Each row was made from one small tree. The marks that hang from a mark follow it in brackets, in alphabetical order. Every link used is in the known rows. Write each row's tree.
Known rows
gibo(rezef(gide) timo(zodus)): 0.644 -1.914 0.077 0.669 -0.552 -2.342 -0.958 -0.893 -1.343 0.386 -0.347
 0.525 -0.857 -0.477 0.420 -1.579 -1.793 -1.024 -0.395 -1.235 0.055
 -0.045 1.029 0.219 -1.030 -0.630
gide(timo(gibo zodus)): 0.576 0.204 -0.537 0.523 0.775 0.460 1.162 2.061 -0.444 0.609 0.168
 -0.186 3.083 0.722 -0.618 0.330 1.534 0.985 1.419 -1.437 -1.097 -4.327
 3.384 0.021 1.096 1.080
gegevag(gibo(rezef)): 1.691 1.498 -0.266 -1.605 0.488 1.270 -3.106 1.638 0.001 -0.325 -0.046
 4.390 -0.091 -1.634 2.195 -0.124 1.625 3.263 2.138 0.205 -2.043 -1.764
 -4.579 -0.663 2.532 0.070
gegevag(gibo(gide(timo))): -0.006 0.798 -2.811 2.040 1.094 2.297 -1.637 1.310 -1.501 0.332 -0.931
 0.335 -0.255 1.348 2.457 -0.289 0.967 1.311 -1.787 -0.766 1.293 -3.028
 -2.679 0.401 0.455 -0.190
timo(zodus): 0.149 -1.841 1.044 0.059 0.881 1.798 2.995 1.170 -0.678 -1.121 0.320
 0.085 1.020 0.563 -0.346 -0.218 2.760 0.416 1.238 -1.501 -0.784 -1.943
 1.886 -0.053 2.014 0.377
gide(gegevag(gibo(rezef)) timo(zodus)): 1.509 1.664 0.057 -1.579 0.479 -2.959 -0.264 0.250 -0.253 0.811 -1.777
 0.932 3.122 -0.328 0.593 1.058 0.082 0.909 3.348 -0.705 -2.026 -3.094
 2.511 -2.184 -0.212 -1.634
gegevag(gibo(gide rezef timo(zodus))): 1.111 -2.473 -0.355 -0.533 -1.354 -3.939 -3.775 0.031 -2.457 1.031
 -2.652 1.694 -1.308 -0.134 0.824 -0.961 0.773 0.837 0.328 -1.247 -0.971
 -1.068 -3.645 1.363 -0.008 -0.627
rezef(timo(gibo(gegevag gide) zodus)): -0.562 -4.135 -0.459 -0.289 -1.303 0.607 0.059 1.652 -1.263 2.060 -2.069
 -2.118 -0.622 0.643 -1.493 -0.130 0.408 -0.733 -2.478 -1.180 -0.741
 0.511 -2.356 0.030 -1.050 0.027
timo(gegevag(gibo(rezef))): 1.449 3.401 0.855 -1.923 0.115 -0.715 -1.380 0.243 0.928 -0.536 -0.299
 3.386 -0.354 -1.240 0.735 1.085 2.539 2.456 3.762 1.178 -0.896 0.670
 -3.451 -0.774 1.636 -0.193
rezef(gegevag gide(timo)): -0.650 2.108 -0.138 1.836 1.743 1.966 2.496 -0.732 0.129 -1.171 2.154
 -1.669 -0.120 1.456 0.773 0.222 -3.097 -1.193 -2.433 -0.558 2.983 0.137
 2.745 -1.392 -0.508 0.686
timo(gide(gegevag gibo(rezef)) zodus): 0.062 1.226 1.573 -1.822 -2.662 -4.846 -0.244 -1.295 2.129 1.900 -0.680
 -1.040 2.834 0.614 0.162 -0.545 1.367 1.185 2.063 2.612 -2.255 -0.141
 -2.510 -1.227 -0.271 -3.130
gibo(gide(gegevag) rezef timo): -1.066 -0.147 -0.283 0.058 0.431 -1.131 -1.731 0.023 -0.290 -1.904 0.436
 0.600 -2.897 -2.313 0.897 0.149 -0.885 -1.183 -0.696 -0.462 0.841 0.783
 -1.128 2.261 -2.610 -0.128
zodus(timo(gibo(gegevag))): -1.155 -0.847 -0.778 -0.218 -0.735 4.714 -1.066 2.916 0.792 -0.423 0.422
 1.848 -1.241 -1.168 -0.714 1.035 -0.133 0.307 -1.470 1.038 -1.216 0.360
 -0.679 0.758 1.671 2.282
gegevag(gibo(timo(gide))): 0.234 1.842 -3.153 1.936 1.125 -0.112 -3.429 -0.825 -1.265 -0.671 2.081
 0.852 -0.892 -0.720 1.782 0.250 0.950 0.852 -0.823 0.593 0.113 -1.585
 -1.986 2.749 0.623 0.718
timo(gegevag gide(gibo) zodus): -0.517 1.328 1.176 0.219 -2.057 -3.382 2.699 -2.139 1.681 1.362 -0.283
 -2.686 2.472 3.084 -1.167 -0.087 3.624 0.699 1.618 2.554 0.118 1.066
 -1.135 -0.680 0.778 -1.719
rezef(gegevag(gibo)): 0.700 2.048 0.732 -1.105 1.426 1.005 -0.470 0.464 -0.180 -2.030 2.547
 1.591 0.039 -0.480 0.849 1.924 1.074 1.725 0.793 0.211 -0.419 -0.601
 -2.352 -0.505 2.941 1.469
rezef(gide timo): -0.239 -0.986 -2.084 2.127 2.051 5.305 -0.245 -0.101 -0.545 -0.498 2.035
 -0.430 -0.465 -0.802 1.431 -1.248 -2.266 -0.696 -2.709 -1.173 1.202
 -0.478 1.878 0.006 -0.452 0.488
gegevag(gibo(gide timo(zodus))): 0.324 -2.777 -1.668 1.364 -0.251 -2.164 -2.341 0.087 -3.164 0.097 -0.698
 -0.321 -0.822 0.767 0.720 -0.086 1.919 0.080 -1.007 -1.623 -0.043
 -2.013 -2.115 2.032 0.309 0.138
gegevag(gibo): 0.766 1.294 -1.537 0.283 1.593 2.988 -1.661 1.595 -0.768 -1.295 1.920
 2.473 0.285 -0.818 2.240 0.824 2.610 2.658 0.900 -0.204 -1.212 -2.811
 -3.003 0.147 3.035 0.717
rezef(gegevag(gibo(gide)) timo): 0.211 -0.573 -0.340 -0.488 1.139 1.877 -1.882 -0.370 -0.986 -0.580 0.484
 -0.125 -1.128 -0.040 0.571 0.432 -1.293 0.188 -2.038 -0.743 1.081 0.643
 -2.103 0.461 0.534 1.220
timo(gide zodus): -0.361 -0.160 0.552 0.834 -0.345 0.195 2.003 -0.430 -0.275 0.437 -0.164
 -1.395 1.115 1.250 -0.278 -0.931 2.705 0.059 -0.041 0.237 -0.087 -0.799
 0.290 1.193 1.131 -0.709
zodus(timo(gegevag)): -0.978 0.543 0.873 0.535 0.831 4.842 1.979 0.087 1.304 -2.165 0.414
 1.319 -0.763 -0.354 -1.348 0.730 0.729 -0.780 0.902 0.638 1.499 1.612
 4.857 1.527 1.471 2.109
gibo(gegevag rezef(timo(gide zodus))): 0.285 -2.531 1.172 -1.757 -0.864 -0.408 1.880 -0.569 0.158 2.401 -4.081
 -0.711 -0.628 0.821 -1.502 -1.925 -1.787 -1.443 -0.407 0.093 -0.425
 2.585 0.365 -1.757 -1.339 -1.452

Write each row's tree
1.481 -0.498 0.218 -0.728 1.226 -0.110 1.094 -0.964 -0.691 0.159 -0.817
 -0.291 2.152 0.312 -1.344 1.199 1.621 0.081 2.731 -1.057 -0.604 -0.407
 3.903 -0.831 0.906 0.297 => rezef(timo(gegevag(gibo) zodus))
-0.204 2.398 -0.086 -0.019 -0.231 0.501 -1.131 -0.194 1.051 -0.775 1.941
 0.505 -0.540 -2.258 2.033 0.266 -0.985 0.050 -0.246 0.826 -0.134 0.661
 -1.842 -0.608 -1.310 -1.817 => gibo(rezef(gide(gegevag)))
2.041 -0.127 -0.970 -1.800 1.785 2.746 -3.500 1.166 -0.166 0.176 -0.701
 4.080 0.170 -2.113 1.579 -0.746 -1.025 2.146 1.744 -0.733 -1.789 -1.580
 -0.852 -0.821 1.492 0.711 => gegevag(gibo(rezef(timo)))
0.812 1.974 0.711 -1.742 -0.300 -2.823 -0.115 1.359 1.013 0.922 -0.534
 0.340 3.333 -1.256 -0.853 1.129 0.187 0.619 3.166 -0.403 -2.322 -3.061
 3.017 -0.705 -1.028 -0.518 => gide(gegevag timo(gibo(rezef) zodus))
0.752 0.563 -0.669 -0.947 -0.997 0.429 -4.247 1.345 -0.639 0.735 -1.494
 3.040 -1.619 -0.750 2.665 -0.938 1.886 2.756 -0.189 0.387 -0.759 -0.735
 -8.198 0.597 1.338 -0.821 => gegevag(gibo(gide rezef))
-0.068 -1.041 1.139 0.744 1.397 -1.491 3.676 -1.085 -0.766 -2.143 0.610
 -0.994 -0.302 0.517 -2.272 1.223 1.800 -1.951 2.200 -1.418 1.089 0.577
 5.631 1.170 -0.258 1.355 => gibo(timo(gegevag zodus))
-0.154 -1.721 2.070 -0.386 -1.231 -4.258 1.000 -1.128 -0.769 -0.120
 -2.745 -0.406 -2.148 0.482 -1.795 -0.583 0.956 -1.590 1.220 -0.869
 1.586 2.522 0.470 1.570 -1.932 -0.265 => gibo(gide rezef timo(gegevag zodus))
-0.103 -2.779 0.115 0.172 -1.101 -2.943 0.802 -0.424 -1.339 0.787 -1.680
 -0.358 -2.626 0.345 -0.241 -0.880 -2.428 -1.946 -1.601 -0.972 0.057
 2.358 -1.147 -1.783 -1.909 -1.356 => gibo(gegevag rezef(gide) timo(zodus))
0.147 1.827 2.053 -0.956 -0.367 0.074 -0.176 -0.551 0.945 -0.756 1.544
 0.965 -1.553 -0.758 0.939 -0.484 -2.301 0.286 -0.879 0.729 1.045 2.377
 -2.702 -1.217 0.236 -0.202 => gibo(rezef(gegevag gide))
0.365 -0.048 1.089 -1.660 -0.228 -1.428 0.501 -1.744 0.794 1.214 -1.544
 -1.208 1.806 -1.162 -1.111 -0.958 -1.261 -1.433 1.311 0.169 -0.990
 0.651 3.760 0.223 -2.057 -1.707 => gibo(rezef(timo(gide(gegevag) zodus)))
-0.105 -0.052 0.900 0.376 0.428 -0.114 3.286 -2.482 0.440 0.680 -1.054
 -2.916 1.443 1.170 -2.523 -0.285 0.978 -1.877 0.891 0.142 1.310 1.821
 5.194 0.731 -0.952 -0.319 => rezef(timo(gegevag gide zodus))
0.000 -2.284 1.681 -1.265 -0.754 -0.726 -0.421 0.183 -0.707 0.794 -0.002
 -2.087 0.763 0.122 -2.191 0.210 -0.420 -0.467 -1.294 -1.196 0.071 0.277
 0.467 1.293 -0.125 1.487 => rezef(gegevag timo(gibo(gide) zodus))
-1.187 -0.060 -2.639 2.521 -0.025 1.763 1.901 0.836 0.669 1.161 0.163
 -2.038 -0.271 3.240 2.033 -0.540 -2.355 0.226 -3.409 0.925 1.210 -0.231
 -2.620 -4.317 -0.840 -1.554 => rezef(gide(gibo(gegevag) timo))
-0.844 0.003 0.150 -0.052 -1.853 -2.135 -1.000 1.062 -0.271 0.435 1.198
 -2.225 1.518 -0.890 -0.319 1.529 3.534 0.339 -0.225 -0.006 -1.451
 -1.632 -2.660 2.205 -0.635 -0.758 => timo(gibo(gide(gegevag)) zodus)
-0.475 0.315 0.086 -0.787 -2.586 1.626 -3.086 -0.217 2.510 1.574 -1.496
 2.414 0.376 0.417 0.846 -2.548 -1.259 1.822 -0.343 3.464 -0.811 0.676
 -2.093 0.428 1.655 -0.171 => zodus(timo(gide(gibo(rezef))))
-0.335 -0.678 -0.256 -1.207 0.289 2.303 0.437 0.071 0.994 1.181 -2.388
 0.604 -2.257 -0.511 -0.240 -1.670 -2.518 -0.759 -1.402 0.867 0.256
 3.040 -1.507 -1.097 -1.338 -0.533 => gibo(gegevag rezef(timo(gide)))
-1.259 0.799 -2.678 2.545 0.530 -1.202 -1.547 -1.088 0.400 -1.515 4.594
 -1.755 0.065 -0.737 2.054 0.984 -1.674 -0.586 -1.866 0.960 0.171 -0.895
 -0.440 -0.114 -1.535 -0.796 => rezef(gide(gegevag gibo(timo)))
0.005 2.360 -1.546 1.387 0.364 1.926 -1.641 -0.392 0.935 0.413 2.802
 -1.029 0.503 -1.622 -0.262 0.892 -0.587 -0.165 -0.819 0.587 0.795 0.862
 0.822 0.678 -1.242 0.907 => rezef(gide timo(gegevag gibo))
1.195 1.108 0.925 -0.638 0.091 -1.665 1.415 -0.440 -0.485 -0.303 -0.212
 0.168 1.743 0.844 -0.680 1.840 4.282 1.176 3.291 -0.004 -0.908 -0.679
 0.095 -0.651 2.001 -0.390 => timo(gegevag(gibo) zodus)
0.794 -0.680 3.337 -2.600 -0.335 -1.917 1.489 -2.114 0.801 1.213 -1.908
 -0.671 0.855 0.358 -2.202 -1.453 -2.665 -1.304 0.668 0.020 0.302 2.446
 3.138 -0.461 -0.419 -0.031 => gibo(rezef(gegevag timo(gide zodus)))
-1.441 2.110 0.299 1.169 -0.514 3.271 1.004 -1.503 1.756 -0.675 -0.003
 -0.319 -0.605 0.413 -1.285 0.012 0.669 -1.138 -0.362 2.365 2.096 2.693
 3.421 2.729 0.450 1.031 => zodus(timo(gegevag gide))
0.780 -1.677 3.459 -2.243 0.716 -3.489 1.756 -0.705 -0.467 -1.696 -0.189
 1.209 -0.865 -0.396 -2.044 0.146 -1.714 -1.245 2.092 -1.495 0.048 1.211
 3.462 -0.280 0.283 1.624 => gibo(rezef(gegevag) timo(zodus))
-0.234 1.960 -0.755 0.804 -0.362 0.334 -1.067 -0.053 -0.425 -0.531 0.170
 0.074 -1.224 0.418 1.122 1.303 3.873 1.375 -0.098 0.885 1.156 0.731
 -5.303 1.206 0.742 -0.348 => timo(gegevag(gibo(gide)))
-0.046 -0.134 0.804 1.024 -0.630 -2.573 2.859 -1.409 0.336 1.208 0.432
 -3.292 2.901 3.907 -0.039 -0.307 -2.503 -0.274 -1.311 0.082 1.251
 -0.705 1.977 -3.553 0.099 -0.953 => rezef(gegevag gide(gibo timo(zodus)))
-1.453 -4.942 -0.253 1.311 -0.351 -1.015 2.519 0.582 -2.431 -0.443
 -1.888 -2.272 -3.303 1.796 -1.080 -0.149 0.448 -2.410 -2.871 -1.838
 1.322 1.520 -1.170 0.566 -1.427 -0.166 => gibo(gegevag gide timo(zodus))
-0.451 -1.218 -0.523 1.719 0.419 -1.194 1.077 -1.286 -1.249 -0.308 0.498
 -1.458 -0.077 0.738 -0.817 -0.728 0.932 -1.376 -0.443 -0.667 0.618
 -0.836 2.826 2.529 -0.320 0.309 => gibo(timo(gide zodus))
-1.899 1.710 -0.738 1.030 -0.193 3.637 -0.378 -0.921 1.432 -1.175 1.434
 -0.573 0.109 -1.268 -0.026 0.515 -0.427 -1.398 -1.314 1.991 0.611 0.633
 3.743 3.018 -0.150 0.275 => zodus(timo(gide(gegevag)))
0.630 1.502 1.238 0.560 -0.627 -2.400 2.891 -1.530 0.484 1.602 -2.511
 -1.184 1.178 1.958 -0.684 -0.808 -0.997 -1.056 1.303 -0.302 1.760 1.039
 3.446 -2.345 -1.957 -1.829 => gibo(rezef(gide(timo(gegevag zodus))))
0.761 -1.480 -1.249 1.016 -0.403 1.005 -1.845 0.227 -0.780 1.803 1.410
 -1.340 2.362 -0.789 -0.067 -0.590 -0.705 0.058 -1.316 -1.227 -1.138
 -1.908 1.492 0.383 -0.305 0.283 => rezef(gide timo(gibo zodus))
-0.320 0.208 0.216 0.701 2.073 0.482 4.404 0.473 -0.197 -1.290 0.147
 -2.057 2.750 0.721 -0.613 1.251 0.425 -1.500 1.494 -1.753 -0.024 -2.963
 7.075 -0.952 -0.833 -0.457 => gide(gegevag timo(zodus))
-1.231 -0.572 -1.745 1.456 -1.092 1.470 0.810 0.818 0.768 0.504 1.464
 -1.318 -1.166 1.898 2.096 -0.332 -0.351 0.994 -3.014 1.637 -0.105 1.192
 -6.606 -3.383 0.454 -1.656 => rezef(gide(gibo(gegevag)))
0.306 0.224 2.063 -1.673 1.860 -0.640 0.335 -0.041 0.303 -2.977 1.509
 2.557 -2.553 -1.687 -0.696 0.334 -2.452 -0.628 1.075 -0.773 0.818 1.640
 1.516 0.422 0.384 2.484 => gibo(rezef(gegevag) timo)
0.348 -2.072 1.101 -1.518 -0.935 -2.090 3.249 1.583 0.797 2.059 -4.149
 0.161 1.214 3.238 -0.505 -1.198 -1.114 0.815 1.310 -0.031 -1.222 -0.438
 -0.660 -5.307 0.258 -1.583 => gide(gibo(gegevag rezef) timo(zodus))
-0.750 0.154 0.752 0.150 0.025 -1.378 -0.377 -0.611 0.001 -1.397 -1.004
 1.016 -3.711 -0.618 -0.441 -0.353 0.324 -0.985 0.178 -0.050 2.309 2.877
 -1.448 2.145 -1.856 0.556 => gibo(gide rezef timo(gegevag))
-0.643 -3.785 0.118 0.474 1.156 -0.244 3.753 0.811 -1.701 -1.451 -0.487
 -0.796 -1.848 0.832 -1.475 0.702 0.172 -2.040 -0.447 -1.970 -0.065
 0.489 2.429 -0.666 -0.153 0.784 => gibo(gegevag timo(zodus))
-0.523 -0.771 1.752 -0.961 0.196 -1.386 -0.903 -0.395 -0.455 -1.837
 0.031 1.161 -3.923 -0.685 -0.255 -0.451 -2.152 -1.022 -1.317 -0.567
 2.069 2.588 -2.081 1.620 -0.942 1.506 => gibo(gide rezef(gegevag) timo)
-0.462 0.584 -1.147 0.952 0.201 1.793 1.472 0.991 0.213 1.021 -1.854
 0.254 -2.049 1.123 1.566 -1.140 -3.373 -0.580 -2.390 -0.071 1.451 1.319
 -1.652 -3.449 -1.832 -1.581 => gibo(gegevag rezef(gide(timo)))
-1.043 2.129 -1.345 0.529 -1.158 0.961 -0.700 1.383 1.042 0.841 1.298
 -0.526 -1.053 -0.369 0.251 0.849 1.989 1.079 -1.829 2.229 -0.825 0.707
 -6.056 0.885 0.406 0.027 => timo(gibo(gegevag) gide)
0.411 0.394 0.273 -1.689 -1.280 3.398 -4.226 2.511 1.495 0.161 -0.094
 4.668 -0.030 -2.838 0.039 -0.603 -0.536 2.047 1.117 1.002 -2.051 -1.034
 -0.287 1.882 2.154 2.344 => zodus(timo(gibo(rezef)))
-0.368 1.946 -2.659 1.230 0.794 2.299 -2.983 0.114 0.705 -0.100 4.218
 -1.458 1.394 -3.152 1.033 1.300 -1.726 -0.377 -1.580 0.194 -0.754
 -1.215 0.984 1.027 -1.915 0.196 => rezef(gide(gegevag) timo(gibo))
-0.750 4.261 -3.012 2.315 0.698 1.001 -1.468 0.587 0.782 -0.021 3.689
 -1.749 1.981 -1.325 1.595 1.735 -1.034 -0.048 -1.471 0.397 0.102 -2.772
 1.052 0.223 -2.002 -0.496 => rezef(gide(gegevag timo(gibo)))
-1.101 3.690 -0.275 0.700 -1.894 1.798 -1.961 -0.623 2.258 0.454 1.088
 0.176 0.386 -0.913 -1.539 0.875 1.495 0.206 0.066 3.276 0.561 1.527
 1.096 3.793 0.623 1.691 => zodus(timo(gegevag gibo gide))
1.419 -2.654 3.511 -3.770 -0.216 -2.143 1.394 -0.635 1.227 0.750 -1.477
 0.593 2.100 0.939 -1.692 -1.189 -2.629 0.508 2.249 -0.253 -1.380 0.907
 1.996 -3.312 1.132 0.464 => gide(gibo(rezef(gegevag timo(zodus))))
1.169 -1.637 -1.258 0.650 1.339 -1.309 -1.153 0.086 -2.504 -0.934 0.729
 1.051 0.655 -0.182 0.320 0.811 1.592 0.556 1.373 -1.818 -1.446 -2.959
 1.349 0.848 1.586 0.977 => gegevag(gibo(timo(zodus)))
